Each row comes from the steps of one path. Every step used is in the known rows, and no mark comes twice. Write the path behind each row, first mark first.
In the rows, 128 means zero.
Known rows
buber-zivim-tezi-pekos: [134 147 129 127 138 195  93 159 149 101 125 101 102 163 174 153 122 180
  82 145 161 140 142 140 144 117 120 223  77  90 181 198 152 141 134 185
 153 145 133]
buber-pekos-posudal: [171 137 110 152 127 121 108 107 156 104 119 173 113 118 160  90 133 158
 121 161 131 112  96 101 148 110  87  93 186  94  89 134 109 130 136 123
 114 166 137]
muvo-rolo: [ 69 103 104 143 140 142 116 138 144 159 130 149 133 130  84 101  84 151
 144 144 149 144 181 107 112 145 119  93 153  95  82 158 113 149 108 114
 127 115 104]
gebam-pekos-tezi: [121 146 203 137 123 141 105 182 125 113 125 150 120 141 117 149 103 139
 186 124 105 123 122 125 130 115 103 108 108 170 153 135  98 159 156 105
 190 116 113]
pekos-posudal: [143 143 101 158 127 105 124 104 153 115 138 146 119 141 141  88 106 132
 125 179 118 117 124 124 137 130 145 101 150 124  87 150 106 151 115 120
 138 143 154]
posudal-pekos-bafime-zivim-rolo-lefav: [180  88  79  71 158  63 186 121 116 154  94 166 184 129  25 173 141 112
  97 122 105 117 128 169 178 138 104 125 117  97 106  72 136  39 147 123
 112 185  91]
bafime-zivim-tezi-pekos-rolo-lefav: [146 175 138 110 116 110 134  98 100 151  94  93 128 151 108 218  94 115
  73 146 168 125 134 152 180 122 135 159  35 102 174 126 120 107 153 193
 150 171 133]
posudal-pekos-bafime-zivim-tezi: [183 155 111  92 118 143 154 101 126 157 122 145 154 128 146 179 121 144
 140 151 137 143 132 138 138 115 107 181 102 123  90 110 191  64  84 104
 145 126 113]
buber-pekos-tezi: [137 130 167 110 118 164  86 148 135 100  81 160 128 155 123 134 145 142
 159 149 160 116  89 112 138 134  80  88 144 111 111 122 120 104 164 122
 159 105 122]
tezi-pekos-rolo-lefav: [119 123 138 141 126  68 148 129  99  92  84  90 151 147  68 153  91 121
  92 118 149 127 123 141 193 128 139 112  97 125 171 125  75 144 165 178
 145 174 142]
bafime-pekos-munivuv-muvo-rolo: [ 46  81  72  63  94 140 151  99 101 134 140 120 133 102  86  79 144 147
 161 107 157 130 132 105 107 170 174  95 190 153 153 140 169 160 107 106
  77  62 100]
zivim-posudal-pekos-munivuv-muvo-rolo: [101  68  67  96 116 134  99  89 152 139 169 161 151 103 127  79 142 143
 170  98 190 131  96 148  90 142 155  37 195 154 126 123 165 147  84 110
  78  90  91]
rolo-lefav: [ 98 111 143 113 153 117 126 143 101 113 107 130 154 155  58 147 119 125
  99 129 124 116 150 109 143 150 125  95 129 118 181 120  78 160 115 137
 165 120 147]
tezi-pekos: [124 114 152 130 125 133 125 151 123  92 126  96 124 153 137 113 126 132
 125 119 114 125 108 134 134 110 101 186 112 120 162 156 134 164 161 161
 134 108 133]
pekos-munivuv: [103 117 128 128 153 165 144 115 133 103 139 126 127 137 101 117 141 125
 125 115  99 122 141  94 110 153 160 113 142 149 132 121 157 161 106 101
 151  81 129]
posudal-pekos-munivuv-muvo-rolo-lefav: [ 67  71  67  60 127 107 159 111  97 151 107 165 172 108  50 106 144 157
 155  92 161 113 130 111 146 151 131  50 181 170 196 106 118 156  70 109
 113  85  82]
lapabe-rolo: [ 69  90 132 154 148 113  95 141 139  97 133 112 139 110 121 159 141 148
 124 150 109 141 134 114  99 137 154 131 124  88 124 143 121 119 123  94
 125 113 147]
buber-zivim-gebam-pekos: [107 142 184 199 168 135  71 209 134 145 150  98 143 127 173 104 161 158
 146 138 107 127 160 107 120 117  99 160 111 130 172 188  67 198 122 122
 139 158 128]
bafime-zivim-posudal-pekos-tezi: [197 143 168 100  92 119  63 128 160 120 120 158 143 196 140 149 162  90
 182 171 182 109  60 210 121 133 113 112 100 134  87 129 129  85 157 135
 149 113  89]
bafime-pekos: [106 111 138  88 104 123 128 133  83  94 127  98 160 155  90 118 151 145
 144 146 127 132 135 120 128 160 122 154 159  97 148 156 146 156 130 121
 124  93 125]
tezi-pekos-rolo: [123 121 134 154 123  95 126 131 124  88 104  79 147 143 128 134  90 129
 114 128 142 138 115 153 155 116 128 139 105 112 112 153 117 145 171 168
 130 152 137]
munivuv-muvo: [ 83 119 120  95 138 148 113 125  89 114 141  95 159 128 162 106 153 116
 141 129 111 122 115 140  79 139 150  90 162  94 158 128 107 165 134 129
 109  79 156]
buber-zivim-posudal-pekos: [173 106 113 129 152 138  56 155 170  93 145 143 160 183 149 102 161 165
 137 151 174 145 113 193 122 132 119 132 158  77 122 179 114 140 109 147
 124 157  97]
pekos-bafime: [138 124 119 148 146 134 157 124 127 113 117 121 131 127 110 125  93 122
 131 114 110 152 146 113 121 129 145 114 147 143  68 115 128 104 123  99
 148 134 165]
dake-butu-rolo-lefav: [ 92  96 156 131 125  92 125 175 104 123 107 160 147  72  87 166 156  78
 109 122 155 135 152 119 132 147 126 124 127 102 152  92  98  66  91 143
 164  58 151]
muvo-rolo-lefav: [ 59  96 102 124 146 117 133 139 121 164 104 163 131 138  26 123  73 144
 115 140 159 130 188  96 148 151 124  65 147 111 144 140  85 149 105 131
 146 128 109]
zivim-gebam: [ 84 117 154 177 146 137  80 152 111 145 127  68 160 133 143 112 170 108
 136 155 140 115 134 101 101 144 127 109 129 125 118 153 121 182 114 118
 137  94 168]
pekos-munivuv-muvo-rolo: [ 49 101  80 106 133 161 144 106 133 150 144 140 113 102 108  84 116 131
 150 101 141 135 148  96  90 158 175  58 176 148 133 120 148 160 102 104
 101  70 111]
butu-rolo-lefav: [ 90  93 112 132 157  93 116 150  98 125  96 151 148 102  52 186 117 115
 112 113 153  94 158 146 154 162 146 102 134 113 139 118  78 118 119 164
 125  98 145]
tezi-pekos-munivuv-muvo-rolo: [ 68 100  87 104 109 149 151 116 141 121 137 121  94 101 137  81 124 136
 138  83 141 119 116 115 112 119 147 118 150 173 168 136 154 161 139 142
  87  82 109]
bafime-zivim: [129 156 155 113 136 149 124 137 131 141 124 124 122 164 144 129 147  92
 125 163  89 118 149 146  94 129 115 169 109  87  99 127 118 129 159 137
 123 107 111]
dake-pekos-posudal: [132 132  99 154  81  94 106 133 154 115 132 144 121 123 154  92 142 157
 133 199 123 144 115 133 153 136 148 122 171 108 104 127 114 136  68  96
 137 136 119]
dake-butu: [122 122 178 127 114 146 124 170 127 107 139 121 142 117 143 100 163  93
 127 146 116 172 145  90  81 130 104 143 137  83 140 117 151 114 103 102
 172  64 145]
muvo-munivuv: [123 113 144 155 117 160 108 117  99 117 110 139 173 174 135 159 106 134
 169 114 112 126 145  75  96 148  91 100 145 132 112 134 168 138  97 114
 136  64 118]
bafime-pekos-posudal: [145 136  99 123  85  84 137  94 119  91 131 129 129 144 117  87 134 144
 139 177 144 117 110 131 156 148 139 138 168 130 109 158 125 150 125 122
 112 131 143]
bafime-zivim-posudal: [156 153 148 140 128 146  76 112 160 134 171 124 101 168 162 127 146  74
 116 154 135 130 116 175  75 133 144 117 111  85  86 129 127 126 155 150
 113 132 129]
gebam-pekos-posudal: [148 153 139 177 125  90 133 139 141 118 161 162 108 111 153 101  93 161
 152 137  79 121 119 108 142 101 108 107 143 150 135 142  86 176 121 112
 140 166 140]
bafime-pekos-munivuv-muvo-rolo-lefav: [ 47  78  77  47  93 113 166  90  76 142 115 127 139 107  24 100 142 140
 136  95 167 113 146  98 147 183 172  64 181 174 218 122 131 157 101 117
 100  79 114]
bafime-zivim-tezi-pekos-munivuv: [147 169 151 106 113 191 143  99 140 134 143 110  78 146 163 165 145 113
 101 112 124 113 120 125 123 114 134 220  51 154 175 122 211 126 128 156
 145  89 117]
buber-pekos-bafime-zivim-rolo-lefav: [184 105 101  91 163 106 167 112 133 158  88 184 124 109  48 165 136  99
  59 117 114 120 131 122 160 129  99  84 130  64 101  55 127  18 183 134
  89 213 120]
butu-rolo: [ 99  94 108 146 161 122  98 154 120 122 115 146 148  98 113 162 122 118
 142 129 142 107 154 151 121 146 149 132 139  99  83 139 110 117 125 155
 107  81 135]

Write each row's path
[165 153 152 163 126 143 118 126 137 169 103 108 124 107 168 113 176  93
 132 146 127 121 111  96 116 115  74 135 135 125  53 101 126  87 157 109
  99 146 154]	buber-pekos-bafime-zivim-gebam
[126 153 115 129 145 123 112 137 120 108  76  91 126 162 112 195  81 172
  51 142 198 141 155 150 202 132 153 153  63  92 189 173  97 127 128 206
 171 205 142]	buber-zivim-tezi-pekos-rolo-lefav
[184 207 123 129  95 127 129  83 158 136 137 133  69 147 208 147 114 126
  97 183 146 108 105 146 156  97 119 208  67 126 126 147 153 109 138 162
 132 150 145]	bafime-zivim-tezi-pekos-posudal
[ 42 103  81 103 131 141 115 127 123 158 136 139 136 108 127  90 104 138
 151 133 147 135 157 123  80 145 143  60 175  95 119 148 105 162 121 118
  90  95 123]	munivuv-muvo-rolo
[164 126 133 115 171  73 189 137 114 163 132 175 123 101  41 176  98 102
  86  78  58 126 163 130 159 118 113 106  92 126 136  65 101  67 170 116
 121 217 112]	gebam-pekos-bafime-zivim-rolo-lefav
[160 146 120 161 102  91 135 113 147  90 126 125  89 144 164  85 108 142
 120 150 126 111  85 136 162 100 117 162 123 150 125 163 112 154 148 155
 125 151 150]	tezi-pekos-posudal
[ 90  96 115  51  90 147 159 101  74  92 141  91 146 118 112  94 190 122
 151  94 118 120 103 122 106 167 180 122 171 158 190 118 173 168 122 112
  94  47 142]	bafime-pekos-munivuv-muvo
[153 173 128 121 127 173 152  97 133 161 135 131 109 125 147 178  94 111
 102 147 123 146 156 121 114 126 151 159  86 122  73 104 170  63 106 110
 150 129 149]	pekos-bafime-zivim-tezi
[150 118 138 144 123 122 168 131 141  87 118 105 106 128 136 112  95 124
 121  97 112 145 114 127 152  98 119 173 127 162 104 123 138 110 157 137
 139 143 152]	tezi-pekos-bafime
[192 161 173 165 128 119 133 121 152 146 188 154  80 111 161 135  92  95
 143  91  88 149 124 151  96  93 128 112 114 156  76  88 109  98 160 111
 124 194 131]	gebam-pekos-bafime-zivim-posudal
[ 71  91  83  97 130 177 121 109 135 140 121 171 114  77 125  76 146 161
 151  92 151 124 117  85  93 133 114  48 204 129 133 115 146 138 118 110
  73  93 101]	buber-pekos-munivuv-muvo-rolo
[ 93 127 193 197 140 127  89 182 103 156 158  91 158 105 157 117 151 136
 163 122  94 122 139  90 108 117  86 116 118 151 173 149  95 210 115 103
 142 122 151]	zivim-gebam-pekos
[182 171 129 110 124 186 135 102 138 160 112 159 103 103 160 179 115 135
 103 138 142 145 131 100 119 104  86 147 118  94  83  94 177  47 127 122
 129 153 135]	buber-pekos-bafime-zivim-tezi
[130 170 139 107 131 185 106 111 125 162 139 124 116 155 158 176 130 120
 104 175 125 128 155 127  89 131 129 165  79  79 128 133 160 118 110 137
 145  99 131]	bafime-zivim-tezi
[166 165 174 138 136 120 173 148 129 150 151 155 102 111 140 137  90 116
 155  97  44 140 152 120 111  93  94 170 113 159  95  95 110  99 156  99
 133 170 115]	gebam-pekos-bafime-zivim
[185 119 103 111 134 107 179 120 153 126 121 130  95 125 115 140 124  83
  77 106  96 122 119 177 142 111 130 192  82 106  68 102 174  44 214 151
  87 183 114]	tezi-pekos-bafime-zivim-rolo
[ 55  88  93  90 115 124 162 111 111 135 110 133 100 104  75 101 118 127
 115  67 157 100 125 107 152 137 147  92 139 188 224 120 114 172 134 151
 100  97 115]	tezi-pekos-munivuv-muvo-rolo-lefav
[182 137 120  97 129 103 164 122 130 141 109 151 161 145 120 128 144 120
 155 133  98 134 119 155 134 114  98 182 127 131  63 109 132  70 132 108
 122 131  95]	posudal-pekos-bafime-zivim
[100 120 124 141 149  76 130 122  95 115  91 112 180 147  44 162  85 121
  87 132 143 128 160 125 161 158 165  52 121 101 140 119  65 137 124 143
 158 159 150]	pekos-rolo-lefav
[162 179 162 137 129 161 160 132 128 173 159 147  93  97 159 187  79 140
 135 107  81 145 161  99 117  90 114 164  85 153 123 102 154  95 115  99
 163 157 133]	gebam-pekos-bafime-zivim-tezi
[153 140 125 148 121 160 142 107 135 114 131  97 103 119 151 171  71 145
 100 107 148 150 117 118 152 108 128 165  97 154 127 130 187 103 111 139
 161 135 174]	zivim-tezi-pekos-bafime
[121 102 111 111 141  51 135 129  80 112  76 125 225 145  42 160 119 156
 127 140 149 130 135 148 182 149 112  74 135 104 144 120  80 129 108 137
 154 154 111]	posudal-pekos-rolo-lefav
[149 149 162 177 115 116 144 131 135 154 114  65 105 125 181 117 155  62
 126 131 125 120 108 138 132  93 111 208  75 177  87 127 134 105 178 142
 115 144 156]	tezi-pekos-bafime-zivim-gebam
[ 55 102 116 118 139 146 153 137 123 158 167 164 114  69 125  85 102 159
 178  67  98 127 146  87  85 120 136  64 167 181 180 119 123 184 108  91
 100  99  95]	gebam-pekos-munivuv-muvo-rolo
[177 160 151 124 118 124 177 127 142 119 111 115  88 144 155 122 114  91
 115 108  90 126 116 150 147  92 109 220  99 152  87 115 138  78 188 146
 122 155 129]	tezi-pekos-bafime-zivim
[152 147 130 118 100 122 151 146 141 144 118 136 114 119 147 131 144 115
 131 156  92 167 140 152 119 124 145 177 135 113  66  78 136  63 105  93
 129 142  99]	dake-pekos-bafime-zivim
[111 167 210 181 137 123 102 170 110 183 154  99 133 119 180 127 174  96
 167 140  81 108 141 111  95 100  78 169  88 139 154 138  92 184 147 114
 122 128 121]	bafime-zivim-gebam-pekos
[194 149 128 150 127 134 117  88 167 138 162 133  89 143 148 126 107  68
 112 132 124 151 115 163  95 120 162 101 121 132  35  98 138  73 149 125
 117 172 151]	pekos-bafime-zivim-posudal
[105 114 126  92 121 155 148 114 114  80 143  89 114 122 170  98 168 117
 130  75 107 110  83 136 112 124 152 147 145 176 204 116 152 176 151 149
 102  69 145]	tezi-pekos-munivuv-muvo
[148 194 177 204 115  83 111 134 142 178 162 127 104 108 206 101 151 106
 155 168  94  86 112 114 127  99  99 141  98 162 120 134  75 170 137 108
 113 164 141]	bafime-zivim-gebam-pekos-posudal
[186 137 118 137 116  75  89  97 146 120 137 122 184 166 142 145 141 100
 144 165 166 133  97 205 119 126 132  99 113  74  48 121 123 100 151 145
 102 166  89]	bafime-zivim-posudal-pekos-rolo
[154 100  89  89 145 157  80 117 151  84 157 129 151 154 177  87 206 143
 140 106 159 130  87 187 101 141 178  94 177 128 167 155 137 150 107 135
  93 112 106]	buber-zivim-posudal-pekos-munivuv-muvo
[124 133 173 213 136 112 136 162 112 158 150  91 134  76 146 116 117 123
 167  93 100 141 140  86 123 105 106 104 126 196 119 123 103 157 112  77
 144 149 168]	zivim-gebam-pekos-bafime
[128 110 109 137 100 119 137 154 130 115 121 127 134 106 124 119 120 148
 138 137 106 185 144 126 138 140 150 131 173 120  85  95 145  96  76  79
 150 127 121]	dake-pekos-bafime
[161 161 107 154 100 132 119  96 151 111 139 123  90 133 183 136  93 157
  96 165 162 118 100 122 168  99 132 164  97 133 152 166 155 146 107 154
 151 140 165]	zivim-tezi-pekos-posudal
[199 103  97 143 150 121 100 130 180  97 135 149 143 156 136 105 123 155
 128 123 163 161 116 179 138 129 135 128 168 120  70 159 128  85 112 125
 133 189 115]	buber-zivim-posudal-pekos-bafime
[104 143 180 194 171 162 100 178 137 137 153 106 118 114 156  99 174 161
 149  92 101 120 155  89 117 136 122 153 109 185 192 168 112 204 112 104
 147 139 121]	buber-zivim-gebam-pekos-munivuv
[114 145 113  86 134 217 120 120 131  94 140  94  92 132 208 132 157 161
  87 101 148 124 115 141 123 119 174 189 103 142 235 164 176 154 116 169
 126 100 142]	buber-zivim-tezi-pekos-munivuv-muvo
